What can hang from each mark
C: V
F: Q
M: A C D Y
U: D G
T: G
V: C
G: Q T U
Y: M
D: M U
Q: F G
A: M

Each row was made from one small tree. Brackets hold a mark, then the marks that hang from it, in alphabetical order. Every link used is in the known rows. Write each row's tree.
Known rows
{U {D {M A}} G}: [  2 -10 -40  13  -3   1  -3 -14  -4 -11  18   5   6 -11  26  17  -1   1
  15 -18  -5   1   5  16  16  -8 -38  26  -9   0 -13   2 -17   0]
{A {M C}}: [ -9  17 -29   9 -11  -1  -1   3 -17 -24 -14 -32   5 -14   7  47 -29   6
  -5 -15  18   3   9  -2   5  -8  11  17   1  -5   6  13  -8  -6]
{U {D {M A C}} {G Q T}}: [  0  -2 -65  25   2  21   4 -13 -37 -13  21 -11  17 -27  38  51 -19 -14
  29 -24  -6 -10  16  18  46  19 -65  15  13 -31   1  10   0 -26]
{F Q}: [  0  -3  -6  -8 -14  15  -9   7  -6 -24  17  -9   1   8 -13   7  -4  -5
   1 -10   1  -9  -7   1  16   2 -21  10  -1  -8 -10   1   3  12]
{Y {M A C D}}: [-14  25 -51  16  -5  -5 -30   0 -36 -39 -14 -22  30   7  10  35 -49 -13
   0 -37  30 -19 -15 -15  20   5 -29  16  24   8 -15   1 -26 -17]
{U {D {M Y}} {G {Q F} T}}: [ 23 -10 -57   7  -2  38 -29 -40 -30   1  38 -18  32 -47  33  31   4  -1
  24 -17 -28 -11  26   1  42  19 -59  36   7 -11 -11  20   2 -12]
{Q F G}: [ 26  -3 -20   0 -26  15 -12 -12  12 -19   7  -9  -5 -17   1 -13   4  10
  -4   1 -25   2  19 -10   0 -30  -5  24  -4  13 -26 -11  22 -11]
{G T}: [  4  -5 -13   0  14  10  12   4 -16  -1   1   5  -4  -3   6   5  -7  -2
  16  -4  -3  -5  -4   1  -2  12  -9  -4   7  -4   9   5  12 -18]
{V C}: [ -3  -2 -13   8 -17   6  26   3  -2   4 -10 -12   1  -4  -1  25  -7  -1
  -6 -26   6 -21  13  -8  -5 -14   1   3   4  -6  -4   7   4  11]
{A {M D Y}}: [ -5   9 -29  -7   7   3 -16 -22 -39 -28   0 -34  49  -9   7  35 -28  -7
   3 -12  15   4   1  -6  15  14   1  21  17  15  -1  16 -30   0]
{U {D M}}: [  7  -1 -31   5   4   7 -18 -13 -10  13  -1   6  17  -1  14  18   4  -6
  -1 -24  -1   1  -3   1  11 -12 -21  25 -21  -5 -15  17  -8   7]
{T {G {Q F}}}: [ 23  -6   6  17 -13  15 -14 -20  12 -22  14 -14   1 -27 -16   6  14  11
  23  11 -24 -11  18 -15  21  -5 -12  22  15  -8  -3  -4  19 -18]
{A {M {C V} D Y}}: [-18  29 -62  -1  -4   7 -45  -2 -59 -25  -6 -47  66  -6  14  63 -58 -22
  -9 -45  26  -6 -29  -7  28  15 -13  24  23  20   5  23 -20   0]
{Q F {G T {U {D M}}}}: [ 34  -9 -49  15   2  48 -17 -17 -12  -5  24   5   9 -42  26  26   3   7
  17 -11 -35 -13   3   0  22 -14 -45  48 -17   1 -12  14  21 -28]
{Q F}: [ 17  -1  -7  -6 -12   6 -21  -4   4   0  -5  -6   7 -14  -3  -7   0  15
   0   1 -14 -20   5 -12  -5 -10 -10  21   2   9 -22  -1   3  -2]
{Y {M A {D {U {G Q T}}}}}: [  8  10 -47  15  17  38   5 -23 -37 -53  42 -13   9 -32  19  36 -16 -27
  34  -6  12 -30 -12   7  43  36 -59   7  27 -14  -9  12 -17 -41]
{A {M {C V} {D {U G}} Y}}: [ -9  26 -66   3  -7  31 -27 -15 -56 -36  26 -52  60 -25  21  77 -45 -27
 -10 -36  28 -32 -14  -1  37  10 -29  23  28  17  -2  34 -22  -2]
{A {M D}}: [  2   8 -26   0  12   4 -12 -12 -23 -30 -15 -19  31 -16   4  30 -18  -4
   0  -6  20   5 -12   4   6   4   4  26  -3   4  -4  18 -14  -4]
{U D {G T}}: [ 11 -24 -32  12  -1  20   3 -12 -13 -17  13   8  11 -23  26   3  11  -6
  21  -3   2  15  -5  21  15  11 -28  17   2  -5  21  23   7 -11]
{G T {U D}}: [  7 -14 -17  11  21  31   5   1 -15  -3  12  12  15 -22  23  15   0  -8
  25  10  -3  -5 -21  14  16  29 -34  16   2 -12  30  27  -2 -15]
{M A {C V} D Y}: [-18  20 -55  -3  -7  -6 -39   6 -55 -15   0 -32  68  18  11  35 -64 -29
   0 -49  16 -28 -28 -13  27  30 -42   0  50  25  -7   0 -22   1]
{G {Q F} T {U {D {M A}}}}: [ 24  -2 -37   8  22  39 -16 -15 -21  -3  26   1  17 -42  28  36 -14   2
  45   5 -38 -38  -2   6  38  30 -70  37   0 -24 -13   9  -4 -23]
{T {G Q {U {D {M A Y}}}}}: [ -3  -7 -15  27  14  19   0 -30 -14 -13  56 -13  23 -17  10  49  -6  -6
  42   1 -23 -21  12  -1  51  21 -46  22  29 -16  18   2 -24 -11]
{Q F {G U}}: [ 22  -6  -8  13 -14  32  -3 -10  14 -18  24  -7  -5 -37   4   3   3  14
   1  19 -30  -9   8  -4  11 -16 -15  29  -3   8  -7 -10  19 -18]
{T {G {Q F} U}}: [ 17  -5  18  27   1  30  -4 -18  13 -21  31 -10  -3 -42 -14  23  13  16
  25  34 -32 -27  12  -9  32  11 -20  24  17 -14  12   1  15 -24]
{C V}: [ -5   7 -12  -7   5   3 -30  10  -7  -5   5  -3   2  -3   0  -2 -12 -12
   0 -13   2  -2 -36   5   3   3  -3   4  -2   7   8   0   1   5]
{G U}: [ -4   1  12  11  10  17  10   3   3   0  18   6  -3 -18   3  16  -1   4
   5  17  -7 -13  -7   6  13  13 -12   0   1  -7  19   1  -7  -4]

Write each row's tree
[  4  12 -45  30  19  43  -2  -5 -36  13  25  -6  27 -34  34  74 -15 -18
  18 -12  -8 -22   2  12  50  30 -60  15   1 -42  19  29   4 -26] -> {G Q T {U {D {M C}}}}
[ 18 -17 -29  -2 -16  32  10   3 -14 -46  32  -6 -15  -1  -6   6  -5 -10
  16 -15  -8   4   4   5  19  -5 -22   8   4  -4  -1  -5  33 -19] -> {F {Q {G T}}}
[ 25  -8 -37  14 -12  29 -30 -33  -4  -1  20 -10  19 -48  29  19  20   3
   8  -2 -23  -1  19  11  35  -4 -51  47 -19 -18 -26  16   3  -4] -> {U {D M} {G {Q F}}}
[ 18 -22 -33  11 -12  52   7  -1 -18 -45  45   0   4 -21  13  20   0 -13
  27  -2 -11   6 -14  21  32   9 -50  30   2 -13  15  14  22 -17] -> {F {Q {G T {U D}}}}
[ 20 -10 -19   9  -3  33  -3 -18  -8 -19  23 -13  -5 -51  16   7   9   9
  24  15 -25  -7  17   9  24  23 -35  17  11 -17   2   0  23 -28] -> {U {G {Q F} T}}
[ -7  23 -42   6  -9  14  16 -16 -31   2  50 -27  15  -3  17  64 -32  -7
  -3 -39  -1 -56  40 -15  31  -9 -39  -5  25   8 -27   3 -23  -3] -> {D {M A C Y} {U G}}
[ -8   4 -60  20 -19  12 -16 -24 -34   4  23 -22  40 -12  32  53 -14  -7
 -11 -44   5  -7  29  -1  34 -10 -38  23   6   0  -2  22 -15   4] -> {U {D {M C Y}} G}
[ -8  17 -52   5  -7  20 -14   1 -39 -22  15 -22  45  -4  17  45 -40 -32
  -2 -32  21 -50 -29   3  35   9 -53   6  32   9 -14  14  -9 -12] -> {M A {C V} {D {U G}}}
[ 10 -11 -13  16   8  35  26   4  -6 -16  33   6 -17 -26  12  14  -2  -2
  19  15 -18   3   2  11  17   3 -13   1   5  -3  25  -2  22 -36] -> {Q {G T U}}
[-14  16 -58   0 -10  20 -19  -6 -52 -20  33 -35  58   2  17  51 -48 -35
   0 -40  19 -52 -17  -5  40  20 -58   2  52  23 -10  13 -22  -3] -> {M A {C V} {D {U G}} Y}
[  0   9 -24  46   3  31  -4 -17 -14 -10  33 -10  21 -26   9  73   1 -10
  17  -5  -6 -22  12   1  54  -1 -43  27   8 -33  21  23   5 -22] -> {T {G Q {U {D {M C}}}}}
[ -2  29 -48  -4  -2  22  -7 -19 -56 -19   9 -48  62  -6   9  77 -43 -19
  -8 -31  30 -37  10 -19  27   7 -15  12  30   9 -16  34 -25  -2] -> {A {M C {D U} Y}}
[ 30  -5 -36  15 -10  36 -23 -19   3  -4  25   0  12 -38  22  22  11   8
   2  -4 -32  -9   7  -2  23 -29 -38  53 -25   2 -23   9   8 -11] -> {Q F {G {U {D M}}}}
[ -5  27 -47  -8  -1  14 -24  12 -42 -14   1 -20  53  15   7  42 -49 -39
  -1 -39  23 -55 -37  -7  25  16 -47   1  32  11 -24  14 -10  -9] -> {M A {C V} {D U}}
[ 32   9 -32   2  12  54   2 -26 -18   4  47 -12  -7 -49  16  41  10  -1
  16  -2 -31 -48  24  -1  32   4 -49  14 -10 -20 -34  16  20 -29] -> {D M {U {G {Q F} T}}}
[-15  19 -49   1  -4  -5 -37  15 -39 -17 -16 -20  49  14   8  28 -52 -26
  -1 -37  18 -27 -40  -5  21  15 -39   6  31  10  -7   0  -9  -8] -> {M A {C V} D}
[ 25   0 -33  14  21  49 -22 -19 -23  11  26   0  22 -51  26  40   3  -2
  29   5 -32 -27  -3   8  38  26 -60  42 -13 -28  -5  23   6 -20] -> {G {Q F} T {U {D M}}}
[ 26 -14 -52  10   4  28 -15 -26 -20 -13  23  -4  13 -42  33  19  -2   5
  39  -7 -33 -15  12  12  34  12 -64  37   0 -18 -20   6   0 -20] -> {U {D {M A}} {G {Q F} T}}
[  9  16 -54  15  10  47  18 -20 -51 -42  25 -41  34 -46  26  81 -25 -24
  16  -5  22 -24  10  12  49  30 -41  11  22 -29   3  36   6 -37] -> {A {M C {D {U {G Q T}}}}}
[  6  14 -18 -16   6  23  -4 -22 -38   6  24 -14  53  10   2  26 -12 -26
  -6 -15  14 -37   1 -16  21  18 -29  -3  30  15 -21  22 -17   2] -> {M {D U} Y}
[ -6  18 -53   6  -9  30   0 -28 -49 -34  25 -49  53 -22  19  80 -34 -15
 -10 -24  30 -29  22  -5  37   8 -23  17  28  10  -9  34 -22  -7] -> {A {M C {D {U G}} Y}}
[-10  23 -53  20 -13  20  -6 -12 -30 -45  22 -27  25 -13  16  54 -34 -17
  -3 -27  31 -41  -1  -8  28  -2 -47  16  24   7 -22  13 -27 -21] -> {Y {M A C {D {U G}}}}
[ 25 -16   1  29  -6  33 -18 -26  10 -25  24  -4  19 -44   2  21  19   5
  31  29 -25 -15  -1   3  38  12 -39  44  13 -17  16  16  10 -14] -> {T {G {Q F} {U D}}}
[-14  13 -23   2 -15 -12   1  -1 -30  -5  12 -24  25  16  10  28 -45  -4
   7 -23   2 -23  20 -16  13  15 -18 -11  43  12  -1  -9 -22   1] -> {M A C Y}
[ -6  35 -59 -10  -1  24 -33  -4 -60 -26  10 -50  64  -5  11  72 -55 -33
 -10 -43  29 -39 -24 -12  28  13 -21  17  28  17  -9  37 -24   3] -> {A {M {C V} {D U} Y}}
[  8   4 -15   5   4  26  16 -24 -22 -23  37 -13  28 -21  13  27  -1 -23
  21  13   4 -28   3  14  41  31 -55  -4  27 -15 -22   4 -11 -17] -> {M A {D {U {G Q}}}}
[  6  -7  -6  10 -21  39  12   0   2 -42  46  -9 -12 -15  -6  17   0  -4
   5  10 -12  -3  -2  10  29  -7 -27  13  -2  -9   4  -7  17  -9] -> {F {Q {G U}}}
[ 33 -18 -34  13  -9  45 -11 -10  -7 -21  21   3  14 -38  24   7   3   4
  23  10 -25   1  -1   6  16   0 -39  42  -1   3   5  13  25 -25] -> {Q F {G T {U D}}}
[ 20  -7 -15  27   7  28 -15 -26   5 -18  32  -6  14 -39   7  37   2  11
  43   8 -37 -35   5  -5  43   3 -51  46   5 -16  -7   3  -4 -15] -> {T {G {Q F} {U {D {M A}}}}}
[  0  -4  23  36  11  25  19 -13  10 -20  40  -4  -8 -28 -11  29  12   0
  27  31 -16  -9   1   5  37  18 -13   2  19 -25  37   1   7 -24] -> {T {G Q U}}
[ -9  12 -44  37   0  24 -32   1 -20 -11  20  -6  27 -14   9  62 -18 -14
   5 -33   1 -28 -31  -2  37 -14 -35  36  -2  -5  28  30   5 -12] -> {T {G {U {D {M {C V}}}}}}
[ 26   4 -68  24  -9  49 -16  -8 -25  -4  19 -10  18 -36  34  53 -17   0
   8 -27 -26 -24  15  -7  33 -19 -52  47  -8  -4 -13  21  27 -32] -> {Q F {G T {U {D {M C}}}}}
[-20  16 -40  -4 -13  -9 -27  12 -34 -10  16 -27  29  19   6  27 -58 -15
   5 -40   3 -25 -15  -9  17  18 -23  -6  40  18   4  -7 -19   6] -> {M A {C V} Y}
[ 17   6 -28  41 -10  39 -27 -21 -10  -7  26 -19  31 -42   9  68   2   3
  14  -7 -21 -37  18 -13  51  -5 -51  46   5 -26   0  23  13 -21] -> {T {G {Q F} {U {D {M C}}}}}
